What can hang from each mark
j125: j61
j538: j61
j488: j29
j860: j61 j571
j29: j61 j488
j567: j61
j61: j29 j125 j567 j860

Every row comes from one small tree of marks. Brackets hold a mark, then the marks that hang from it, in the order of their numbers. Every link used is in the known rows. Which tree was each row made from?
Known rows
{j29 {j61 j567}}: -1.01 +1.96 -2.47 +0.19 -4.90 -4.89 -4.04 +4.71 -2.58 +0.24 -1.20 -1.73 -3.10 -2.90 +1.40 -3.26 -1.98 -0.48 +3.27
{j538 {j61 j29 j125 j567 j860}}: -4.56 +4.52 -0.10 -2.18 -5.48 -3.52 -5.59 +3.56 -2.08 +2.49 -4.74 +0.74 -3.42 -0.82 +5.19 -5.04 -2.14 -3.38 +1.12
{j538 j61}: -0.46 +0.01 +1.05 -0.86 -2.63 -4.00 -2.59 +4.80 +0.45 -2.84 +2.29 +1.83 -4.28 -3.24 +1.87 -1.38 -1.09 -2.59 +0.84
{j538 {j61 j125 j567}}: -2.83 +0.62 -1.39 -0.52 -5.60 -3.52 -2.56 +3.16 -0.56 +1.68 -1.02 +0.47 -3.01 -2.53 +3.17 -4.62 -1.51 -0.98 +1.06
{j567 {j61 j29 j860}}: -1.12 +3.67 +1.15 -1.26 -2.39 -3.90 -3.94 +5.34 -2.58 -1.12 -2.37 +2.68 -4.87 -3.41 +1.87 -2.81 -1.86 -4.35 -0.55
{j860 j61 j571}: -2.71 +2.03 -0.99 +0.01 -4.88 -3.28 -1.02 +3.00 -2.48 -1.75 +0.51 +2.61 -2.09 -4.46 +1.11 -2.41 -0.48 -0.71 -0.90
{j488 {j29 {j61 j860}}}: -2.70 +0.83 -2.94 -0.13 -2.15 -6.43 -4.19 +4.41 -3.47 -2.19 -1.25 +0.55 -3.58 -2.91 +2.10 -1.51 -0.29 -2.84 +3.14
{j860 {j61 {j29 j488}} j571}: -2.82 +2.18 -1.03 +0.10 -4.54 -2.85 -1.50 +3.12 -4.01 +0.12 -1.93 +3.33 -1.33 -1.47 +1.72 -1.16 -2.47 -2.89 -1.48
{j125 {j61 {j29 j488} j567 j860}}: -4.25 +4.16 -1.80 -1.50 -2.19 -2.39 -3.03 +2.00 -5.30 +3.70 -5.54 -0.34 -2.16 +0.78 +4.55 -2.39 -1.09 -4.36 +0.39
{j125 j61}: -1.96 +0.80 -1.41 -0.02 -2.01 -1.59 -0.14 +3.47 -2.44 +0.22 +0.41 -0.35 -3.33 -3.63 +2.08 -0.84 +0.55 -1.63 +0.39
{j488 {j29 j61}}: -1.27 -1.09 -3.28 +0.57 -3.10 -5.30 -3.10 +5.27 -2.66 -2.02 +0.48 -0.06 -4.69 -2.88 +1.31 -0.34 -0.70 -2.07 +2.86
{j29 {j61 j567} j488}: -0.10 +0.34 -3.03 +1.31 -3.93 -5.52 -2.70 +3.57 -3.56 +1.40 -2.22 -0.58 -1.28 -0.91 +0.22 -2.79 -3.08 -0.94 +2.86
{j61 j125 j567 j860}: -4.67 +3.74 -1.75 -0.32 -5.16 -3.47 -3.05 +1.80 -3.70 +3.08 -3.85 +0.49 -1.01 -1.99 +2.18 -4.75 -0.16 +0.03 +2.50
{j860 {j61 {j29 j488} j125 j567}}: -3.75 +1.50 -3.74 -0.12 -6.95 -2.98 -1.02 +2.16 -4.37 +5.75 -3.56 +0.55 -0.48 -1.06 +3.58 -2.74 -3.79 -1.10 +0.07
{j125 {j61 {j29 j488} j567}}: -3.27 +2.13 -2.12 -0.68 -3.24 -1.21 -1.95 +2.97 -4.21 +3.62 -3.96 -0.90 -3.20 +0.37 +4.01 -1.28 -1.48 -3.76 +0.29
{j860 {j61 j125 j567} j571}: -5.20 +2.79 -3.52 +0.70 -8.06 -3.20 -1.31 +1.55 -3.36 +2.34 -2.69 +0.99 -0.59 -3.67 +2.26 -5.59 -1.34 +1.12 -0.07
{j125 {j61 j567 j860}}: -4.30 +3.82 -1.96 -1.72 -2.56 -2.62 -2.53 +2.12 -3.72 +1.48 -2.66 -1.22 -2.95 -2.14 +4.21 -3.39 +0.96 -2.57 +0.95
{j860 {j61 j567} j571}: -4.03 +3.07 -1.96 -0.81 -6.32 -3.50 -2.48 +2.48 -2.84 -0.43 -1.27 +1.03 -2.46 -3.48 +2.56 -4.00 -0.76 -0.80 +0.09
{j567 j61}: +0.51 +0.05 +0.36 +0.43 -2.66 -4.43 -0.91 +4.94 -1.11 -2.06 +1.02 +2.08 -4.45 -5.06 -0.58 -1.98 -1.71 -1.72 -0.49

Write each row's tree
-1.79 +1.87 -0.99 +1.15 -3.47 -5.00 -0.66 +3.14 -2.70 +0.33 -1.77 +2.72 -2.05 -5.12 -0.23 -4.82 -1.74 -0.77 -0.54 -> {j567 {j61 j125 j860}}
-4.78 +1.62 -5.19 +0.35 -4.90 -5.81 -4.27 +3.00 -4.45 +2.18 -4.41 -1.03 -2.36 -1.99 +3.05 -4.77 -0.91 -1.31 +3.49 -> {j488 {j29 {j61 j125 j567 j860}}}
-2.53 +2.02 -3.74 +1.91 -4.76 -6.06 -2.59 +1.85 -4.97 +3.92 -4.80 -0.35 +1.33 -1.17 +0.35 -5.26 -2.86 -0.03 +2.54 -> {j29 {j61 j125 j567 j860} j488}
-4.08 +2.80 -1.77 -0.53 -5.99 -3.12 -3.29 +2.51 -4.33 +1.89 -3.80 +2.18 -1.68 -0.42 +2.98 -2.73 -2.87 -2.68 -0.69 -> {j860 {j61 {j29 j488} j567} j571}
-2.60 +5.07 +1.52 -0.53 -2.71 -3.66 -4.73 +4.42 -3.21 -2.42 -3.73 +4.24 -4.35 -3.11 +0.84 -4.16 -1.10 -4.07 -1.56 -> {j567 {j61 j29 {j860 j571}}}
-2.88 +2.42 -2.54 +3.77 -4.06 -5.97 -1.85 +2.06 -5.17 +0.93 -5.03 +2.66 +2.12 -1.97 -2.01 -5.48 -1.52 +0.25 +0.64 -> {j29 {j61 j125 {j860 j571}} j488}
-3.78 +4.92 +0.13 +1.19 -4.48 -3.20 -3.20 +3.68 -3.71 +0.05 -5.26 +4.12 -2.55 -3.45 +0.30 -5.74 -1.26 -2.41 -1.75 -> {j567 {j61 j29 j125 {j860 j571}}}
-5.26 +3.49 -3.73 -0.04 -4.06 -6.18 -6.51 +2.95 -4.61 -1.94 -4.97 +0.72 -3.43 -1.66 +2.71 -4.37 +0.47 -2.70 +2.70 -> {j488 {j29 {j61 j567 {j860 j571}}}}
-3.30 +2.51 -0.61 -1.46 -6.23 -2.41 -4.69 +4.21 -1.27 +2.78 -2.84 +0.34 -4.27 -1.31 +4.70 -4.08 -2.43 -2.56 +0.99 -> {j538 {j61 j29 j125 j567}}
-4.02 +3.43 -1.57 -0.58 -6.43 -1.08 -4.15 +3.91 -3.14 +4.63 -4.14 -0.08 -3.38 -1.35 +3.23 -3.24 -1.47 -1.11 +2.26 -> {j61 j29 j125 j567}
-4.05 +2.73 -0.87 -1.12 -4.61 -5.02 -4.12 +2.50 -1.60 +1.35 -3.00 +0.76 -1.93 -2.18 +3.70 -5.68 -1.18 -1.48 +1.45 -> {j538 {j61 j125 j567 j860}}
-0.29 +1.32 -1.72 +1.48 -1.61 -6.91 -2.45 +3.38 -4.01 -0.48 -1.68 +1.08 +0.03 -1.98 -0.50 -2.32 -2.35 -1.47 +1.88 -> {j29 {j61 j860} j488}
-1.71 -0.07 -0.13 +0.54 -4.10 -2.77 -1.44 +3.97 -1.74 +2.23 -1.77 +2.68 -2.11 -0.61 +1.95 -1.90 -3.27 -2.93 -0.22 -> {j538 {j61 {j29 j488} j125}}
-4.30 +4.45 +0.92 -1.86 -3.50 -5.05 -5.88 +2.55 -1.59 -2.56 -2.96 +2.52 -3.10 -1.42 +3.14 -5.67 +0.23 -3.18 +0.57 -> {j538 {j61 j567 {j860 j571}}}
-4.70 +5.44 -3.06 +1.71 -6.07 -5.50 -4.89 +2.51 -4.54 +1.52 -5.77 +0.18 -0.08 -2.68 +0.55 -7.46 -1.04 +0.67 +2.07 -> {j29 {j61 j125 j567 {j860 j571}}}
-1.38 +0.46 -1.16 -0.47 -4.13 -3.42 -0.83 +3.99 -3.48 +1.65 -0.37 +1.66 -1.74 -1.79 +2.59 +0.26 -3.37 -2.93 -0.33 -> {j860 {j61 {j29 j488}}}
-5.48 +6.04 +0.07 +0.24 -4.78 -1.78 -4.26 +3.00 -4.53 +1.24 -5.34 +3.42 -1.43 -1.66 +1.38 -4.10 +0.03 -1.59 +0.36 -> {j61 j29 j125 {j860 j571}}
-3.33 +4.27 -2.10 +2.54 -4.76 -5.19 -3.29 +2.72 -4.17 -0.27 -3.92 +1.79 +0.40 -3.78 -0.99 -5.83 -0.65 +0.51 +1.07 -> {j29 {j61 j125 {j860 j571}}}
-2.94 +1.84 +0.27 -0.10 -3.22 -4.05 -2.55 +3.28 -2.61 +2.06 -3.49 +3.31 -1.20 -0.01 +2.65 -2.70 -2.81 -3.31 -0.14 -> {j538 {j61 {j29 j488} j125 j860}}
-6.36 +7.34 -0.79 -1.89 -3.82 -0.92 -5.10 +2.22 -4.81 +1.19 -6.43 +0.30 -3.40 -0.60 +4.92 -4.48 +1.01 -3.90 +0.17 -> {j125 {j61 j29 j567 {j860 j571}}}
-3.90 +1.16 -3.58 -0.29 -7.50 -3.80 -0.53 +2.13 -2.72 +3.73 -1.07 -0.64 -1.28 -4.05 +2.97 -3.79 -2.21 +0.90 +0.77 -> {j860 {j61 j125 j567}}
-4.53 +3.97 -1.69 -0.35 -4.69 -2.93 -3.32 +2.07 -5.25 +5.47 -6.31 +1.50 -0.63 +0.80 +2.48 -3.66 -2.27 -2.38 +1.97 -> {j61 {j29 j488} j125 j567 j860}
